Each row comes from the steps of one walk. Every step used is in the known rows, and no mark comes twice. Write the walk behind each row, first mark first.
In the rows, zero is written as 100.
Known rows:
lafut -> mura: 85 105 85 119 95 100 58 100 93 117 111 76 90 99 76 85 105 99 80 113 92
 82 85 98 97 91 108 106 121 81 103 106 112 121 87 135 84 112 91 78 85 93
 119
rure -> fifal -> mura -> ruveb: 97 96 73 103 115 117 60 105 127 133 121 115 81 83 93 117 96 102 105 96
 66 118 116 100 97 102 138 112 61 75 83 78 82 80 81 134 80 90 82 76 127
 99 97
sapora -> rala -> dapi -> digap: 64 86 58 114 110 113 98 140 99 121 131 102 95 81 89 91 100 130 129 127
 152 110 119 74 85 59 108 127 87 122 78 85 81 82 110 91 94 104 118 68
 105 89 71
fifal -> mura -> digap -> rure -> ruveb -> dapi -> rala: 87 59 67 89 113 99 56 119 84 98 104 151 75 69 81 82 77 111 108 106 58
 109 112 96 76 96 97 127 61 96 69 73 83 42 81 120 85 102 104 69 118 45
 82
digap -> rure -> fifal -> dapi -> mura: 71 61 54 102 99 100 78 97 97 93 92 127 86 87 91 84 103 116 87 103 65 108
 122 113 81 118 134 120 78 81 62 87 52 92 92 91 81 111 102 83 103 102 93
begod -> dapi -> lafut -> mura: 81 85 109 121 104 97 66 116 100 126 128 80 73 115 91 79 100 103 78 127
 101 103 76 112 81 96 130 134 128 76 87 96 93 92 90 132 74 112 79 62 61
 93 138
fifal -> dapi -> mura -> digap -> rure -> ruveb: 95 80 82 73 106 85 49 117 115 94 85 150 77 70 81 111 99 132 122 116 47
 119 114 101 69 105 105 135 94 100 50 79 71 74 92 121 92 117 90 78 129
 100 73
digap -> mura -> ruveb: 82 104 84 87 118 107 58 106 124 118 84 100 83 86 86 116 88 115 117 126
 62 127 116 134 103 103 106 94 75 61 96 77 104 87 94 135 80 90 76 76 100
 75 71
ruveb -> dapi -> lafut -> mura -> digap: 65 87 91 98 119 116 43 113 80 122 135 100 70 80 81 91 80 114 96 137 65
 109 88 86 65 87 104 128 99 52 108 83 103 91 83 149 89 95 68 63 73 74
 106
begod -> dapi: 105 91 123 99 88 87 73 119 121 112 104 91 99 113 119 82 102 90 89 97 122
 120 94 118 100 98 110 126 118 124 88 121 106 73 111 80 69 109 93 91 93
 117 131
ruveb -> digap: 105 87 102 88 87 78 84 113 93 100 86 140 97 92 85 77 86 118 111 94 107
 93 92 79 79 83 123 111 87 102 109 94 102 82 102 78 83 115 92 118 121
 106 80
rala -> dapi -> rure: 50 62 91 94 115 129 107 127 88 116 113 93 83 84 85 83 103 121 118 115
 101 101 120 84 93 99 135 110 100 113 101 78 79 56 104 53 83 102 123 82
 81 65 74
fifal -> dapi -> sapora -> rala -> mura -> ruveb -> digap: 75 57 61 101 62 94 41 152 139 129 113 150 85 63 63 93 79 116 120 91 107
 129 116 69 79 73 133 116 83 73 97 59 83 78 102 87 43 96 98 89 103 81 50
sapora -> rala: 127 100 83 123 78 113 98 109 123 111 99 119 94 96 95 110 82 110 101 106
 134 108 100 101 118 67 91 87 90 132 100 121 111 113 104 110 100 82 113
 74 100 94 100
fifal -> dapi -> rala -> mura -> digap -> rure: 65 80 74 76 88 104 35 101 112 84 117 122 83 54 67 94 79 142 145 115 79
 125 105 90 70 115 90 140 90 80 90 78 92 70 114 109 78 91 97 82 94 63 76
fifal -> ruveb -> dapi: 100 71 79 96 109 92 55 113 84 136 100 122 113 81 97 87 92 80 74 97 95
 109 104 90 88 103 112 105 69 109 114 92 93 98 110 86 74 119 122 73 121
 59 102
begod -> dapi -> digap -> lafut -> mura -> ruveb: 69 88 69 105 101 100 32 126 111 132 112 76 72 110 80 99 88 99 109 138 79
 131 89 114 104 87 119 134 109 52 78 89 99 84 93 156 52 133 59 62 97 73
 104
lafut -> mura -> digap -> rure: 84 108 82 87 92 99 28 89 103 86 98 106 80 75 64 108 78 136 133 134 71
 104 82 105 77 104 91 126 112 90 97 119 120 108 104 144 92 103 72 76 108
 73 107
mura -> ruveb: 86 92 83 90 100 109 79 112 130 119 113 99 85 99 101 126 92 93 115 103 81
 120 110 111 107 109 108 97 93 67 88 87 100 101 91 128 81 108 79 88 102
 79 79
sapora -> dapi -> lafut -> mura: 87 80 86 135 119 102 74 109 91 129 124 94 73 108 85 85 96 108 86 134 107
 104 84 111 78 82 109 107 110 78 97 85 91 114 101 138 95 113 93 65 70 62
 101
rure -> ruveb -> dapi -> lafut -> mura: 89 75 86 121 117 105 63 124 77 131 118 105 77 90 81 86 96 100 77 135 72
 96 82 105 71 86 130 118 112 77 81 81 76 103 74 137 88 127 96 59 85 67
 105
sapora -> dapi -> mura -> ruveb: 69 60 58 100 114 105 80 124 117 126 97 116 79 101 98 111 91 94 98 119 93
 128 128 126 101 102 112 88 78 58 79 87 85 99 101 128 76 107 85 79 96 59
 52
rala -> lafut -> mura -> digap -> rure -> ruveb: 100 108 92 90 108 104 35 129 107 97 98 133 83 65 53 120 93 139 134 135
 65 116 82 103 67 86 105 132 111 102 68 91 87 78 102 131 103 139 80 72
 124 110 85
dapi -> digap: 72 87 77 100 117 85 120 121 86 95 113 103 86 107 97 88 108 104 117 110
 117 105 117 83 84 82 108 122 108 86 81 72 78 88 108 108 110 98 98 97
 101 99 89
rala -> fifal: 95 105 84 86 82 115 86 124 105 98 110 116 103 101 88 117 117 110 128 108
 119 102 99 101 80 90 92 115 83 88 100 101 92 80 120 96 83 111 97 101
 105 120 74
sapora -> rala -> mura: 105 93 87 122 79 125 77 131 116 121 113 112 108 64 73 95 93 116 114 116
 148 116 107 86 106 65 117 103 94 114 108 96 90 99 111 95 83 76 126 83
 87 95 77
dapi -> rure -> fifal: 95 75 93 117 112 131 124 117 92 95 95 115 64 121 99 99 99 105 130 103 78
 114 118 112 110 86 148 101 97 100 83 74 50 67 78 63 102 102 91 104 98
 101 105
sapora -> dapi -> rala: 89 63 72 122 109 98 108 110 97 99 107 120 75 121 105 83 87 100 111 96
 122 116 115 117 106 89 70 93 77 93 85 74 94 72 105 98 96 105 106 93 80
 46 73
lafut -> mura -> digap: 73 110 93 95 106 109 37 103 96 113 125 89 76 86 78 95 91 114 103 120 74
 102 93 82 83 86 90 124 108 61 110 96 123 100 87 148 88 91 65 77 82 100
 107
digap -> lafut -> mura -> ruveb: 80 102 71 106 97 113 37 104 109 127 102 79 81 98 72 115 83 102 105 133
 59 117 83 113 112 97 110 108 96 45 95 93 107 102 83 163 61 130 64 70 99
 64 94
begod -> dapi -> sapora -> rala -> mura -> ruveb: 78 74 73 116 69 122 52 161 157 134 121 108 83 82 79 118 84 94 122 114
 123 147 120 106 110 79 123 111 106 77 82 81 85 81 100 111 48 79 91 69
 79 80 77
dapi -> lafut -> mura -> ruveb -> digap -> rure -> fifal: 103 87 74 114 93 110 57 112 108 96 95 142 63 101 71 115 71 138 158 129
 69 117 84 125 78 91 153 126 85 78 66 88 58 92 72 111 83 138 58 92 128
 86 94
sapora -> dapi -> rure: 87 45 89 109 119 106 115 121 96 111 92 114 66 112 98 81 97 100 107 108
 112 120 121 105 101 84 112 84 109 120 109 82 87 75 129 67 99 95 122 93
 85 45 75
lafut -> mura -> ruveb -> dapi: 78 73 60 103 99 112 31 121 95 137 116 91 95 78 89 96 80 80 79 119 73 109
 98 111 93 95 116 97 97 73 101 108 108 117 85 127 61 127 93 66 104 42 91
rure -> ruveb -> dapi -> digap -> lafut -> mura: 87 87 65 120 116 96 44 125 58 118 90 94 85 91 64 77 94 106 92 150 69 105
 80 95 88 64 114 130 106 81 81 85 81 87 88 143 77 146 88 65 118 72 103
digap -> rure -> fifal: 120 107 83 115 95 117 83 96 106 76 83 123 86 102 90 120 86 122 150 115
 82 115 94 132 99 98 122 110 89 117 69 109 65 98 88 87 104 123 84 105
 134 102 110
fifal -> ruveb -> dapi -> digap -> mura: 73 85 69 95 143 84 62 118 71 117 78 118 90 78 79 70 98 117 100 133 87
 120 122 110 74 80 113 118 66 92 103 60 79 72 118 106 90 90 110 65 113
 69 82

Write each row's walk:
66 90 80 85 123 92 58 130 126 121 96 98 72 99 95 100 94 114 124 130 84
 142 123 132 92 92 117 122 91 67 77 70 92 67 104 129 72 94 70 69 97 84
 80
begod -> dapi -> digap -> mura -> ruveb
50 87 73 90 109 132 63 126 94 114 118 118 88 64 81 99 85 137 111 134 98
 113 121 80 82 80 103 124 66 80 94 99 98 71 91 118 83 80 86 63 86 99 67
sapora -> rala -> dapi -> mura -> digap
78 55 118 92 99 100 106 130 108 107 97 98 68 120 105 72 103 94 99 100
 104 118 113 108 103 98 139 117 130 119 94 94 87 49 113 59 75 92 105 88
 73 84 118
begod -> dapi -> rure
99 81 65 101 92 106 69 114 104 85 73 154 76 97 77 112 74 130 154 120 72
 117 103 127 86 96 154 116 71 85 62 97 55 83 79 93 80 134 65 105 141 96
 79
dapi -> mura -> ruveb -> digap -> rure -> fifal
117 103 79 110 111 108 61 82 100 102 97 129 92 70 79 95 97 123 105 102
 78 97 97 100 81 100 137 122 65 124 85 102 76 80 100 111 102 86 104 81
 147 108 125
digap -> rure -> fifal -> mura
100 82 67 78 97 78 68 137 119 92 97 148 83 83 82 114 119 129 146 114 86
 118 113 98 59 91 103 144 101 116 41 69 57 74 116 105 92 138 107 83 144
 106 64
rala -> fifal -> dapi -> digap -> rure -> ruveb
107 116 93 97 123 124 46 84 75 104 92 119 85 73 77 100 75 132 112 135 45
 126 82 81 93 81 105 137 47 81 110 87 87 44 95 135 89 93 70 80 134 108
 112
rure -> fifal -> mura -> digap -> lafut
76 66 86 96 134 118 84 118 91 122 108 119 80 83 97 102 72 109 101 141 61
 131 103 128 72 103 125 106 73 61 95 68 70 77 91 123 90 98 89 64 87 41
 75
digap -> mura -> ruveb -> dapi -> lafut
105 91 89 87 94 96 58 106 89 104 68 130 92 92 73 99 66 124 127 129 67
 126 76 95 99 87 118 118 65 73 108 90 95 62 100 113 63 137 69 103 136 78
 71
mura -> ruveb -> digap -> lafut
76 79 95 98 109 75 98 136 102 105 117 94 84 120 113 74 109 97 109 108
 134 123 112 97 85 82 117 143 123 107 72 87 82 69 116 92 86 105 92 88 96
 112 113
begod -> dapi -> digap
70 72 60 129 85 106 85 124 119 96 115 114 79 101 94 104 106 89 96 79 68
 119 122 91 89 97 102 110 101 79 73 53 51 86 85 73 80 91 99 91 87 109
 109
rure -> fifal -> dapi -> sapora
74 88 84 91 97 119 62 130 128 129 123 97 95 72 82 116 96 99 126 113 97
 129 117 98 99 103 125 109 95 57 95 71 85 93 95 117 67 98 89 92 91 78 60
rala -> mura -> ruveb
118 74 90 98 111 100 69 135 85 116 88 129 106 77 104 94 96 86 87 108 76
 110 104 106 86 82 111 102 92 125 80 95 80 89 87 86 89 131 115 87 131 78
 83
rure -> ruveb -> dapi
89 70 79 107 95 87 30 115 77 120 83 118 71 89 56 63 93 125 88 124 52 101
 78 80 83 75 134 132 101 85 95 73 86 67 92 112 56 143 93 75 110 78 97
fifal -> dapi -> rure -> ruveb -> digap -> lafut -> mura
70 89 59 87 133 91 54 131 74 117 81 127 94 79 73 78 107 121 114 138 97
 120 122 110 63 75 108 126 57 86 103 60 76 62 129 105 81 95 109 65 115
 79 68
rala -> fifal -> ruveb -> dapi -> digap -> mura
98 102 85 114 89 91 36 99 67 111 79 100 90 94 55 71 81 122 93 135 76 91
 60 90 93 74 118 121 96 78 112 104 109 90 93 130 63 139 77 87 112 85 108
ruveb -> digap -> lafut -> mura
85 66 70 99 126 87 96 148 75 109 104 125 89 89 101 84 103 92 108 117 97
 114 121 87 74 69 116 125 102 107 65 70 61 78 96 96 101 124 109 86 127
 83 75
rure -> ruveb -> dapi -> digap
97 97 65 115 89 117 40 123 104 95 96 136 80 84 51 112 73 140 151 125 83
 120 74 119 78 82 151 121 86 87 77 100 68 89 93 95 81 157 66 92 133 105
 91
rala -> lafut -> mura -> ruveb -> digap -> rure -> fifal
74 110 80 90 96 113 25 102 96 86 109 106 86 63 46 109 76 144 129 139 81
 110 70 101 68 100 95 127 112 86 103 117 114 98 121 133 97 118 76 70 102
 87 101
rala -> lafut -> mura -> digap -> rure
98 69 107 116 106 123 106 129 105 102 99 110 63 129 111 88 99 99 125 102
 93 127 114 123 110 86 155 119 108 115 74 88 53 51 85 49 83 108 87 99 93
 111 125
begod -> dapi -> rure -> fifal
94 86 72 85 75 78 31 105 115 97 80 133 83 81 57 104 71 134 140 122 83
 102 81 109 76 103 125 117 103 91 90 113 110 107 104 122 68 135 73 90
 134 60 79
lafut -> mura -> ruveb -> digap -> rure
76 75 84 122 113 109 66 112 73 127 125 91 82 93 81 78 90 100 72 135 81
 93 79 104 73 92 126 113 110 70 100 91 89 110 84 134 86 115 95 61 72 59
 113
ruveb -> dapi -> lafut -> mura
93 81 52 109 107 114 73 122 99 89 98 127 77 96 92 117 78 114 158 127 79
 132 110 129 87 87 133 120 87 98 57 91 50 92 87 95 95 132 78 90 141 73
 89
mura -> ruveb -> dapi -> digap -> rure -> fifal
97 99 82 85 91 95 65 122 113 129 112 133 103 108 83 118 122 100 116 94
 119 110 108 84 83 106 102 124 60 85 107 73 88 81 128 101 69 116 107 80
 114 108 85
rala -> fifal -> ruveb
75 37 55 90 98 133 70 141 106 133 112 134 71 74 79 92 87 98 98 113 91
 118 124 93 89 80 139 99 75 105 111 89 86 60 115 93 66 81 124 55 104 37
 70
sapora -> rala -> fifal -> mura -> ruveb -> dapi -> rure
82 67 68 82 79 76 30 101 122 106 101 139 74 76 63 96 72 140 129 118 70
 112 82 103 59 114 131 132 97 77 83 89 92 99 106 123 64 134 81 77 118 53
 78
fifal -> dapi -> lafut -> mura -> ruveb -> digap -> rure
100 104 101 88 113 81 61 103 86 98 55 134 93 77 70 70 86 140 111 123 83
 104 100 113 78 77 117 107 68 98 116 84 104 67 107 91 86 92 91 100 115
 100 75
ruveb -> digap -> mura
94 68 90 78 74 67 52 144 108 122 102 167 88 115 79 77 101 114 123 83 132
 113 100 78 69 91 125 146 55 88 99 68 89 37 121 71 39 129 92 97 117 107
 80
begod -> dapi -> rala -> fifal -> ruveb -> digap
97 104 83 114 109 127 60 99 98 86 107 122 61 96 79 120 75 139 154 138 60
 120 87 122 78 93 124 132 92 79 71 92 64 90 75 126 104 113 58 83 111 97
 115
dapi -> lafut -> mura -> digap -> rure -> fifal
93 105 91 75 95 100 54 89 107 76 91 122 86 76 78 118 74 136 146 125 75
 115 92 105 79 109 84 122 99 101 96 114 110 94 112 124 103 96 78 89 120
 78 95
mura -> digap -> rure
87 74 59 70 73 85 40 112 117 90 92 166 80 75 54 101 76 142 152 109 90
 105 95 99 63 106 119 132 62 86 83 93 96 59 115 117 62 116 84 90 142 61
 58
dapi -> rala -> fifal -> mura -> ruveb -> digap -> rure
95 101 74 104 84 91 16 113 75 125 86 119 92 97 44 83 95 123 104 133 89
 98 64 81 81 76 118 135 72 69 118 90 101 79 110 130 48 147 80 77 120 91
 98
rala -> fifal -> ruveb -> digap -> lafut -> mura
69 107 81 125 101 119 56 119 83 118 129 78 102 80 49 86 103 113 73 121
 108 93 66 93 81 84 118 110 118 74 112 103 106 106 112 118 94 135 97 69
 73 115 111
rala -> lafut -> mura
110 89 90 81 77 74 65 97 99 76 68 146 97 81 68 93 73 137 140 113 98 98
 80 104 74 101 116 115 96 122 97 117 102 95 117 87 88 125 92 111 141 77
 83
ruveb -> digap -> rure
